Each row was made from one small tree. The marks that hang from a mark follow it in brackets, in alphabetical order. Every link used is in the known rows. Write each row's tree.
Known rows
P[A]: [-7, -2, 2, 31, -6, -1, 3, -16, 21, -1, -7, -5, -16, -13, -1, -3, 2, -13, -16, 12, 15, -2, 3, -5, -5, -4, -7, -1, 6, -10, -6]
N[T[J] W[E[B]]]: [-4, 20, 4, -17, 4, -3, 6, 1, 18, 7, -9, -13, -15, 7, -7, 1, -8, 5, -19, 5, -10, 14, 1, -5, -6, 1, 0, -6, 16, -5, 30]
D[E N[T[J] W]]: [-1, 14, 12, -2, -5, -4, 6, 9, 8, -1, -2, -6, -8, 3, -11, -6, -17, -3, -10, -19, -4, 3, -4, -13, -3, -2, -5, -8, 14, -7, 7]
N[D T W[E[B]]]: [-2, 5, 8, -15, -7, 7, 10, -4, 10, 5, -10, 5, -6, 8, -10, 2, -8, 4, -20, 8, -6, -3, -7, -2, -5, -8, 0, -14, 15, 2, 7]
D[E]: [-4, 8, 6, 32, -10, -2, 8, -6, 15, -2, -1, 9, -3, -9, -3, 5, 15, -13, -5, -2, 15, -5, -1, -4, -11, -6, -6, -5, 4, -4, 10]
Q[Z[J]]: [-10, 0, 0, 19, -2, 16, 9, -15, 15, -3, 0, 11, -15, -4, 12, 3, 6, -12, -11, 10, 15, 3, 4, 3, -15, 19, -4, 0, -7, -5, 13]
P[A J]: [-5, 3, 6, 12, -3, -2, 1, -16, 25, -4, -8, -8, -22, -10, -6, -9, -5, -22, -16, 12, 12, 2, 1, -7, -11, 2, -5, 5, 5, -9, -7]
J[T]: [-8, 1, 7, 26, 0, -1, 6, -6, 11, -2, 2, 4, -14, -14, 11, -2, 10, -14, -16, 13, 10, 3, -1, -6, -4, 12, -7, 7, -4, 3, 31]
P[A J[T]]: [-5, -4, 12, -1, 0, -6, 0, -13, 18, -8, -4, -6, -28, -14, 3, -15, -5, -27, -22, 14, 14, 2, -1, -10, -7, 12, -8, 9, 2, -4, 15]
W[E[B[N[T]] D]]: [1, 16, 11, -19, 3, -1, 6, -19, 12, 14, -6, 8, 6, 6, -8, -5, 2, 2, -7, 17, -1, -15, -9, 0, -7, -2, 0, -3, 6, 5, 33]
J[H T[N]]: [-7, -4, 14, 7, 7, -8, 1, 3, 8, -1, 9, 2, -10, -15, 19, -11, 8, -12, 0, 11, 5, 7, -5, -11, -7, 14, -6, 10, -2, -6, 7]
Q[Z[J[T]]]: [-10, -7, 5, 3, 1, 13, 9, -11, 8, -7, 3, 12, -21, -7, 21, -3, 7, -17, -18, 12, 17, 2, 2, 1, -11, 30, -7, 3, -10, 0, 35]
J[H T[E[B] N]]: [-2, -4, 11, -18, 13, -15, 0, 3, 12, 4, 2, 4, -6, -10, 25, -8, 9, -3, 3, 6, 13, -1, -1, -11, -6, 6, 0, 2, 2, -21, 24]
D[E[B]]: [-2, 17, 3, 10, -7, -3, 10, -10, 14, -1, -6, 8, -6, -5, -3, 1, 18, -9, -11, 4, 21, -13, 0, -3, -11, -4, -3, -12, 8, -10, 21]
B[E]: [-7, -4, 0, 19, -11, 1, 5, -3, 15, 6, -3, -2, -1, -4, 0, 8, 12, -8, -9, 7, 1, -2, 6, 2, -9, -7, -8, 3, 3, 0, 15]
B[E[D] N[T[J]]]: [-1, 4, 4, -19, 5, -5, -1, 0, 8, 19, -2, -1, 4, 5, -5, -9, -7, 3, -11, 2, -14, -1, 4, -3, -4, -3, -9, 10, 3, 11, 32]
Q[Z[J[H T]]]: [-9, -13, 10, -1, -1, 5, 6, -5, 2, -9, 7, 16, -24, -11, 28, -8, 12, -20, -12, 13, 16, 8, -1, -4, -10, 35, -9, 2, -15, 2, 11]
Z[J Q]: [-5, -2, 0, 48, -16, 3, 8, -5, 24, 5, 0, 4, -13, -4, 9, 4, 16, -3, -16, 0, 18, 9, 2, 1, -20, 19, -1, 0, -4, -5, 35]
N[D T[E[B]] W]: [2, -4, 5, -2, 2, -1, 5, 2, 10, 9, -9, 10, -6, 2, 3, 1, -11, 7, -16, -3, 1, -2, 0, -6, 1, -10, 0, -10, 12, -14, -1]
Z[J[H] Q]: [-4, -8, 5, 43, -17, -4, 6, 1, 17, 3, 4, 9, -15, -8, 16, -1, 20, -5, -10, 0, 18, 14, -1, -3, -18, 26, -3, -1, -9, -3, 11]
Z[J[H T] Q]: [-4, -14, 10, 28, -15, -8, 5, 6, 10, -2, 8, 10, -21, -11, 25, -7, 21, -10, -16, 4, 19, 14, -2, -7, -14, 37, -6, 3, -11, 2, 35]
T[N]: [-9, 9, 4, 28, 6, 3, 4, -7, 22, 5, 1, -3, -1, -8, 3, 0, 3, -5, 0, 8, 3, 2, 0, -4, -13, -2, -1, 8, 5, -13, 8]
D[E[B] N]: [0, 23, 7, -1, -13, 0, 12, -12, 10, -5, -9, 5, 0, 0, -8, -1, 8, -7, -6, -3, 21, -21, -7, -5, -10, -6, -1, -19, 8, -11, 21]
W[N]: [-11, 5, 1, 29, -1, -5, 9, -4, 22, 6, -5, 11, -1, -8, -2, 3, 16, -2, -5, 5, 12, 2, -2, 1, -6, -2, 0, 0, -1, 2, 16]
W[E[B D[N[T]]]]: [0, 22, 11, -17, 3, 12, 9, -23, 13, 8, -7, -5, 5, 5, -13, -6, -1, -2, -1, 17, 4, -17, -12, -7, -6, 0, 1, -16, 8, 1, 30]
Z[J[H T]]: [-7, -13, 9, 13, -6, -3, 2, 1, 7, -6, 7, 12, -24, -15, 22, -11, 15, -15, -20, 13, 13, 14, 0, -6, -7, 26, -8, 5, -10, -4, 28]
Z[J[H T[N]] Q]: [-4, -13, 13, 15, -6, -7, 2, 9, 13, 2, 11, 5, -13, -9, 26, -10, 14, -7, -7, 2, 14, 12, -3, -9, -20, 32, -2, 6, -5, -9, 33]
J[H T[E[D[N]]]]: [0, -12, 17, -2, 5, -5, 1, -6, 3, 1, 3, 9, 3, -12, 16, -8, 9, -10, 15, 0, 17, -3, -11, -16, 3, 16, -9, -6, -7, -1, 14]
E[B]: [-5, 17, -1, 18, 0, 1, 8, -14, 17, 3, -7, 1, -12, -6, 2, 1, 13, -3, -15, 14, 14, -3, 1, 0, -8, 4, -2, -4, 3, -8, 20]
P[J]: [-7, 11, 5, 22, 0, 1, 4, -12, 21, -1, -3, -2, -14, -9, -3, -2, 3, -17, -10, 8, 5, 7, -2, -4, -15, 8, -3, 10, -2, -2, 5]
P[A J[T[E N]]]: [-3, -11, 14, -18, 12, -11, -6, -4, 26, -1, -2, -10, -13, -10, 10, -13, -15, -18, -4, 2, 12, -1, 2, -14, -10, -1, -2, 13, 9, -25, 21]

Write each row's tree
[-4, -5, 10, 8, -9, 7, 8, 1, 12, 4, -6, 6, -3, 3, -11, 5, -11, 0, -14, 3, -11, 4, -7, -3, -5, -10, -4, -7, 12, 7, -6]
N[D T W[E]]
[-1, -3, 3, -16, 4, 1, 4, 4, 15, 8, -9, 9, 5, 6, 3, 2, -8, 10, -1, -9, 7, -2, -1, -4, -8, -12, 1, -10, 17, -23, 3]
T[E[B] N[D W]]
[-5, 12, 10, 7, -6, 14, 9, -21, 17, 3, -5, -2, 12, 1, -12, 3, 6, -7, 10, 9, 10, -8, -13, -5, -9, 0, -5, -12, 3, 8, 22]
W[E[D[N]]]
[-6, -23, 10, -7, 3, -1, 3, 0, 7, -6, 5, 18, -17, -11, 34, -2, 8, -16, -3, 3, 19, 7, 3, -5, -6, 27, -7, 2, -13, -8, 16]
Q[Z[J[H T[E]]]]
[-2, 15, -5, -4, 19, -1, 2, -10, 21, 13, -10, -2, -3, -2, 5, -3, 7, 6, -3, 1, 17, 5, 5, -9, -3, 3, -3, -7, 4, -11, 44]
T[E[B D] J]
[-2, -14, 9, -11, -13, -3, 2, -1, 2, 12, 0, 11, 8, 8, -6, 6, 9, -4, 2, -2, -1, -2, -3, 3, -5, 2, -13, 2, 9, 8, 7]
B[E[D] N[W]]
[-5, 22, 4, 15, 6, 2, 4, -4, 16, 4, -5, -13, -9, -3, -5, -10, -19, 2, -15, -1, -7, 4, -1, -11, -3, -1, -2, 3, 1, -3, 19]
D[N[T[J]]]
[-5, -8, 6, 35, -13, -1, 7, -1, 16, 1, 4, 7, -18, -8, 18, -2, 16, -8, -23, 3, 20, 8, 0, -2, -16, 32, -4, 4, -7, 0, 60]
Z[J[T] Q]
[-5, -8, 7, 16, 6, -5, 0, 5, 21, 7, 2, -2, 3, -3, 8, 10, -2, 0, 10, -10, 3, 9, 2, -5, -8, -6, -1, 4, 14, -25, -1]
T[E N[W]]
[-5, 1, 1, 20, 8, -14, -1, 7, 20, 5, -4, -2, -8, -11, 15, -1, 4, 3, 0, -8, 6, 19, 5, -11, -3, 0, -5, 5, -4, -10, 5]
T[E J[H]]
[-4, -15, 12, 19, 2, -16, 1, 4, 9, -1, 3, 9, -9, -18, 25, -1, 12, -10, 0, 2, 12, 8, 0, -10, 1, 10, -7, 6, -8, -6, 11]
J[H T[E]]
[-2, -2, 6, -19, -7, -14, -1, 15, 7, 13, -3, -3, -6, 9, -4, 0, -16, 5, -19, -10, -22, 9, 6, -1, -2, -5, -8, 12, 10, 2, 15]
B[E N[T[J] W]]
[0, 11, 2, 2, -12, 4, 12, -7, 9, -3, -10, 19, -1, 0, -7, -2, 9, -2, -17, 0, 19, -17, -3, -3, -10, -13, -4, -18, 8, -2, 14]
N[D[E[B]]]
[1, 17, 7, -4, -13, -12, 9, -9, 9, 1, -7, 17, 2, 1, -4, -1, 11, -3, -11, -1, 16, -18, -3, 2, -10, -9, -3, -6, 6, -8, 24]
D[E[B[N]]]
[-1, 5, 9, 25, 3, -3, 4, -7, 18, 7, -4, -3, 2, -6, 3, 1, -12, -1, -1, -4, 1, -9, -1, -9, 0, -11, 1, 1, 1, -15, 9]
D[N[T[E]]]
[-1, 14, 4, -3, 2, -1, 6, -20, 8, 10, -6, 14, 2, 1, -1, -6, 12, 0, -6, 13, 14, -12, -6, 1, -7, 7, -4, -3, 1, 1, 24]
E[B[N] D]
[-5, -16, 16, -10, -2, -2, 2, 14, -2, -3, 5, 13, -9, -6, 13, -10, -4, -6, -4, 0, 0, 12, -10, -12, -4, 12, -9, 1, 6, 0, -16]
J[H T[N[D W]]]
[-2, 4, 13, 13, -19, 0, 9, -1, 6, -7, -2, 6, 0, 0, -10, 6, 2, -11, 2, -15, 12, -6, -8, -6, -7, -2, -7, -14, 13, -7, -6]
D[E N[W]]
[-6, -5, 7, 10, -15, 10, 10, -1, 13, 0, -8, 9, 1, 4, -10, 10, -1, -1, -8, 0, -1, 6, -7, -1, -9, -7, -6, -10, 11, 8, -1]
N[D W[E]]
[0, 1, 6, 4, 5, -9, 3, -1, 15, 10, -5, 0, -12, -2, 7, 4, -2, 2, -11, 0, 2, 2, 3, -5, 1, -1, 1, -4, 11, -22, 7]
N[T[E[B]] W]
[-4, 8, 6, -13, -3, 8, 8, -14, 13, 6, -6, 2, -2, 6, -8, 7, 17, -4, 1, 12, 11, 2, -8, -1, -8, 11, -5, -17, 13, 0, 22]
N[W[E[B D]]]
[-8, 6, 4, -14, 1, 9, 5, 10, 20, 5, -7, -4, 5, 10, -10, 1, -18, 9, -4, -8, -10, 17, -4, -6, -14, -10, -3, -4, 18, 0, 13]
T[J N[D W[E]]]
[-1, 14, 5, -12, -3, 6, 9, -4, 12, 1, -7, 14, 7, 3, -7, -6, 2, 0, -7, -1, 14, -18, -4, -5, -16, -18, 0, -14, 14, -13, 12]
T[N[D[E[B]]]]
[-9, -7, 5, 14, -4, 9, 7, -8, 8, -5, 3, 14, -18, -7, 19, -2, 12, -14, -5, 10, 15, 9, 1, -1, -14, 25, -6, -2, -12, -4, -11]
Q[Z[J[H]]]
[0, 7, 9, -20, -7, 5, 9, 5, 7, -1, -5, 14, 2, 8, -8, -2, -1, 1, -6, -9, 11, -10, -6, -5, -13, -11, -2, -18, 22, -14, 0]
T[N[D[E[B]] W]]
[-1, 0, 8, -15, -4, -20, -2, 13, 5, 12, -2, 0, -5, 0, 5, -10, -8, 3, -14, -2, -19, 7, 4, -5, -3, -7, -8, 15, -2, 5, 4]
B[E N[T[J[H]]]]
[-3, -6, 7, 10, -17, -2, 7, 2, 3, 2, -6, 21, 1, 4, -4, 1, -9, 3, -12, -7, -1, 1, -7, 1, -5, -4, -8, 0, 6, 6, -13]
B[N[D W]]
[-7, -4, 6, 11, -2, 9, 5, 4, 12, 3, -2, 7, 1, 2, -3, 1, -8, 1, -3, -4, -1, 6, -5, -4, -11, -4, -4, -2, 14, -7, -15]
T[N[D W]]
[-1, 9, 10, -14, 3, 8, 7, -13, 12, 10, -4, -1, -6, 5, -9, 2, 6, -4, -5, 15, -1, 0, -7, -5, -5, 9, -3, -13, 15, 0, 18]
N[T W[E[B D]]]
[-8, -5, 13, 4, 4, -2, 2, 5, 9, 0, 7, -1, -11, -7, 10, -2, 0, -9, -4, 4, 2, 10, -3, -7, -7, 15, -6, 8, 10, -10, 17]
J[T[N[W]]]
[-3, -3, 2, 13, 15, -7, -2, 1, 16, 9, -2, 2, -2, -10, 12, -5, 9, 0, 10, -4, 10, 18, 2, -14, -2, 8, -8, -1, -4, -3, 8]
T[E[D] J[H]]
[-7, -13, 17, -1, 3, -9, 0, 11, 3, -2, 10, 2, -14, -10, 17, -7, 6, -11, 2, 3, 1, 15, -6, -11, -6, 20, -8, 6, 6, -8, -8]
J[H T[N[W]]]
[-6, -4, 5, 24, 9, -13, 4, 2, 26, 14, -4, 9, 3, -9, 4, 4, 4, 3, -2, -2, 3, -2, 2, -3, 0, -12, 4, 4, 1, -9, 15]
W[N[T[E]]]
[-1, -5, 14, -6, -15, -1, 7, 2, 7, 6, -6, 14, 6, 9, -10, 3, -19, 6, -14, -1, -16, -2, -10, 0, -5, -14, -3, 0, 11, 10, -4]
B[N[D T W[E]]]
[-8, 12, 3, 10, 12, -6, -1, 7, 18, 5, 1, -8, -8, -8, 9, -10, -1, 2, 1, 0, -2, 20, 1, -12, -12, 3, -3, 9, 1, -9, -1]
T[J[H] N]
[-2, -5, 8, 14, -18, 4, 10, 5, 6, -5, -4, 18, -2, 0, -9, 5, 3, -8, -9, -12, 9, -2, -5, -4, -8, -8, -9, -15, 13, 1, -11]
N[D[E] W]
[0, -6, 12, 0, -23, -5, 9, 6, 1, -2, -4, 28, 7, 5, -10, 3, -4, -2, -9, -17, 5, -8, -8, -1, -8, -13, -9, -8, 11, 5, -10]
B[N[D[E] W]]
[-1, -2, 16, -6, -4, -1, 4, -7, 8, 12, 1, 8, 5, 6, -10, 3, -4, -3, 1, 5, -10, 1, -10, -2, -5, 3, -6, 1, 9, 9, 8]
B[N[T W[E[D]]]]
[-2, -16, 13, 8, 10, -8, 0, -3, 6, 4, 6, 12, -4, -16, 22, -5, 18, -12, 9, 6, 17, 5, -5, -13, 2, 17, -10, 0, -7, 1, 14]
J[H T[E[D]]]
[-1, -12, 9, 17, 11, 0, 0, -4, 13, 13, 2, 4, -3, -5, 4, 4, 1, -5, 5, -1, 1, 7, -1, -9, 2, 6, -6, -2, 8, -10, -2]
N[T[E[D]] W]
[-2, 3, 4, -1, 8, 3, 1, -1, 13, 7, -6, -4, 3, 3, -3, 2, -8, 3, 12, -18, 8, 11, -4, -12, 0, 6, -7, -10, 9, -7, 16]
T[E[D[N[W]]] J]
[0, -12, 13, -15, -8, -4, 0, 1, 0, 16, 2, 8, 4, 7, -5, 1, -1, -3, -4, 2, -13, -4, -2, 0, -1, 0, -10, 5, 9, 7, 2]
B[E[D] N[T W]]
[-2, -5, 2, 7, 7, -3, 1, 13, 15, 9, -8, 1, -7, 1, 1, -1, -23, 10, -15, -15, -10, 15, 3, -11, 2, -10, -4, -1, 10, -6, 3]
N[D T[E J] W]
[-4, 6, 4, 12, 5, -2, 2, 8, 8, 5, -4, 3, -13, -8, 4, -16, -13, 3, -20, 2, -9, 14, -1, -14, -2, -1, -6, 2, -3, 8, -13]
N[D T[J[H]]]
[2, 4, 8, -15, -8, -4, 7, -1, 1, 7, -8, 18, -6, 7, -5, -7, -16, 9, -25, 2, -7, -8, -6, 0, -1, -6, -2, -3, 10, 0, -5]
E[B[N[D T W]]]
[-6, 10, 3, 17, 7, -2, 2, 7, 14, 6, -1, -10, -20, -4, -1, -4, -11, 1, -19, -2, -11, 21, 4, -8, -2, 7, -5, 6, 8, -4, 5]
N[T[J] W]
[-10, 0, 4, 8, -9, 4, 13, -2, 23, 5, -12, 18, 13, 2, -13, 6, 8, 5, -5, 3, 6, -4, -8, 2, -10, -17, 1, -11, 4, 16, 20]
W[E N[D]]
[-2, -6, 6, -3, -9, -2, 3, -9, 7, 13, -2, 11, 12, 2, -3, 2, 12, -5, 0, 6, 2, -11, -1, 3, -8, -4, -11, 5, 1, 10, 20]
B[E[D] N]
[-4, -1, 13, 8, 1, 8, 5, -8, 13, 10, 1, -1, -2, 1, -9, 4, 4, -8, 1, 10, -6, 7, -8, -6, -5, 7, -6, -6, 11, 6, 5]
N[T W[E[D]]]
